Known rows, with every way that one mark hangs from another:
D{P}: [ -9.1   2.6  13.2   8.6  16.9 -11.9  10.3  12.8  -3.8   0.7  -0.9   2.2
   0.2  -5.1 -17.6 -11.6  -4.3   2.2  14.2]
L{M}: [-12.8  -4.8  16.5  -6.6  16.6  10.7 -14.7  26.6   5.3   3.7  -8.4  -0.6
  13.5  10.6   6.3  -4.0   3.8  -3.8  -3.2]
L{M{D{P Q}}}: [-44.5  -8.1  52.7  -5.5  19.2 -12.0  -6.5  61.1   2.8  15.4 -29.0  12.2
  17.0  -7.9 -42.9 -14.0   3.3 -16.3  21.3]
D{Q{L}}: [-20.8  -9.0  20.6  16.4  11.2   0.4   1.6  17.2  -0.6  18.1   2.1   9.6
  29.9 -35.1 -32.8   3.9  18.3  17.0   7.0]
M{D{G P Q{L}}}: [-40.8  -8.0  44.0   7.6  19.6 -18.2  16.1  31.9 -16.6  26.8  -8.6  -6.9
  14.4 -27.7 -81.4  -9.5   1.6   9.0  32.1]
P{D{M Q}}: [-25.3 -15.1  27.6 -18.8  43.8 -15.6  -3.4  17.8  28.9   9.3   4.6  18.1
  -0.4 -26.3 -29.5  16.9  16.5 -19.4  23.0]
P{D{G M Q} L}: [-17.8 -16.5  23.9  -9.8  67.9 -12.9 -11.8  12.8  23.2  14.0  14.3   1.2
 -23.6 -17.3 -46.6  16.5  -7.7 -32.4  48.5]
D{G{L} M}: [-21.7   3.5  20.9  -5.5  28.7 -21.4   4.6  10.8   4.1  10.1  16.2 -14.2
 -22.2  14.2 -31.8  11.8 -10.4 -20.5  20.7]
G{D{M Q}}: [-19.2   1.5  32.9  -7.3  24.0 -12.4  -5.6  14.8  18.5  14.4   2.2   4.0
   3.8 -12.7 -34.8   8.7  25.5 -14.8  13.0]
Q{D}: [ -8.2  -6.4  -3.1 -14.2  11.8   1.8  -6.0  -5.5   3.4   5.4  20.9 -12.3
   1.8  -4.8  -7.9  -1.6   0.8  -2.4 -12.2]
M{D}: [-13.1   2.0   6.8 -18.8 -17.4   3.9  -3.3   4.2 -15.4  -0.2 -16.2  -1.8
  -4.8   8.0 -14.6  -0.9   2.3 -11.0  -0.3]
M{D{G Q}}: [-20.1 -10.6  28.5  -6.1  -1.2 -19.4   0.4  18.4   2.6  18.2 -15.2  -6.3
  -4.9  -6.7 -48.3  -2.0  -7.9  -9.6  22.1]
G{D{M P{L}}}: [-10.9  13.1  17.8  -7.9  49.6   2.4  -6.3   6.7  -9.4   0.1  11.6  -8.1
 -17.7   6.5 -34.6  -3.0   7.7 -27.0  29.2]
M{D{G{L} P Q}}: [-19.1  10.6  38.8   4.4   9.8 -42.8  12.8  19.5 -12.5  20.9  -6.3   4.7
 -15.0   0.5 -68.9  -3.9 -14.2 -22.5  43.5]
G{D{M P Q} L}: [-16.6  23.6  41.5  -0.4  32.9 -35.5   5.6  15.3   3.8  16.7  15.2  13.4
  -6.6  -7.0 -55.8   7.2  19.3 -26.9  33.2]
D{G P Q}: [-17.2 -10.4  35.6  22.6  33.0 -39.5  16.5  26.0  15.4  18.4  -3.5  -1.8
  -1.7 -19.8 -49.5 -13.4 -15.4   2.6  35.6]
Q{L}: [-11.2   0.1   4.8   4.0   3.0  14.7   2.7  -1.3 -15.3   7.8   8.6  -5.7
  21.3 -14.7 -16.6   4.0  17.1  18.9  -4.8]
D{G}: [  0.1  -2.9   5.7   2.9  10.4 -10.3   7.0  -2.4   2.9   8.4   4.8 -16.3
 -11.2   5.1 -17.3  -3.2 -12.8   2.2  11.2]
L{M{D{Q}}}: [-33.5  -9.6  40.6 -14.1   3.5   0.5 -17.7  51.4   4.7  14.5 -31.8  11.0
  16.8  -1.5 -27.1  -2.9   9.5 -17.7   7.5]

Rows:
[-30.6  -6.7  40.6   5.0  15.3 -32.5  11.9  31.4   0.3  18.3 -15.7  -4.6
  -6.2 -11.8 -65.4 -14.0 -14.3 -10.3  35.6]
M{D{G P Q}}
[-40.0 -15.8  35.2   2.1  52.8 -22.7  13.9  34.8  12.1  10.3   4.3 -19.8
 -13.1  -0.1 -46.4 -11.2 -14.8  -3.4  27.6]
D{G M P}
[-10.4  19.6  20.7  -8.1   3.2 -31.1  13.1   2.8 -27.5   9.0   0.6  -7.5
 -25.6  17.8 -51.4  -4.6 -16.1 -21.3  32.6]
M{D{G{L} P}}
[  2.4  32.6  41.2  -0.5  25.3 -26.1  -8.8  17.9  -6.2  19.5   3.8  20.9
  10.5   2.2 -34.2  -0.6  21.9 -24.3  27.3]
G{D{P Q} L{M}}
[-34.2  -6.9  26.9  -2.8  -7.3   7.3  -3.3  21.7 -15.8  18.9 -14.9   6.4
  25.1 -27.7 -48.6   4.1  20.9   4.8   6.7]
M{D{Q{L}}}
[-41.4 -15.2  54.6  20.2  53.2 -13.2   3.5  53.6   4.8  29.8  -2.3  -5.7
  34.8 -26.4 -60.5 -13.3   5.7  17.0  28.6]
D{G P Q{L{M}}}
[-42.9 -22.3  44.6  21.1  71.3 -22.9  -1.1  47.0  18.5  16.1   3.0  -9.4
 -18.3 -14.2 -63.5  -7.1 -22.3 -21.5  52.2]
D{G M P{L} Q}
[-20.1  13.1  46.1   4.5  34.6  -1.2  -3.4  28.8  -8.0  25.2   1.9   5.0
  41.8 -23.4 -48.2  -7.0  39.1  11.6  15.7]
G{D{P Q{L{M}}}}
[-22.2   1.0  22.8  -8.1   8.8 -17.9  15.7  15.3 -16.3   8.5 -11.7 -16.0
 -15.4   7.9 -48.0 -14.8 -15.9  -8.3  25.7]
M{D{G P}}
[-42.0 -11.9  56.9  -2.5  30.0 -22.3  -1.1  58.6   4.3  21.8 -26.6  -4.8
   6.9  -2.9 -59.9 -17.4  -9.7 -12.4  33.8]
L{M{D{G P Q}}}
[-52.9 -22.1  37.9   9.7  35.2   0.8  -0.8  40.8  12.2  19.4   3.1   0.7
  25.9 -32.7 -46.5   8.3  22.8  10.1   6.7]
D{M Q{L}}
[-32.1  -1.7  11.8  -1.9  31.7   1.7   6.8   4.8 -17.8  12.8  30.6 -15.4
  21.6 -23.5 -41.7 -10.9  11.8  17.5  -3.6]
Q{D{P} L}
[ -3.4  11.1  13.0 -27.4  43.6 -23.3   5.0 -13.0   4.5   7.9  25.5  -3.6
 -28.6   7.2 -31.2  23.5  -0.3 -29.9  30.6]
P{D{G{L} M}}
[ -7.6  33.5  25.1 -12.9  28.5 -22.3   6.0  -0.2 -12.2   6.3  19.9   1.0
 -15.6  14.1 -38.1   6.6  17.7 -23.2  22.1]
G{D{M P} L}
[-34.0 -14.8  44.8 -13.6  15.4 -10.0 -12.9  47.7   6.6  21.3 -25.1  -5.1
   8.7   0.7 -42.7  -5.7  -5.0 -15.0  18.0]
L{M{D{G Q}}}
[-34.6  -4.3  38.9 -16.8  23.2  -9.1  -0.7  40.7  -9.7  13.8 -19.9 -15.9
  -1.1  16.0 -41.1 -19.2 -11.8 -11.1  23.9]
L{M{D{G P}}}
[-55.7 -19.3  18.7 -16.7  41.3  14.7  -6.4  18.5  -1.4  13.2  32.2 -24.0
  20.5 -20.1 -36.6   5.1  21.5   7.9 -14.6]
Q{D{M} L}
[-23.2 -18.1  31.9 -16.4  52.9 -25.2   3.6  15.4  32.0  17.2  10.4   0.7
  -9.7 -23.4 -45.6  15.3   3.5 -16.6  33.2]
P{D{G M Q}}
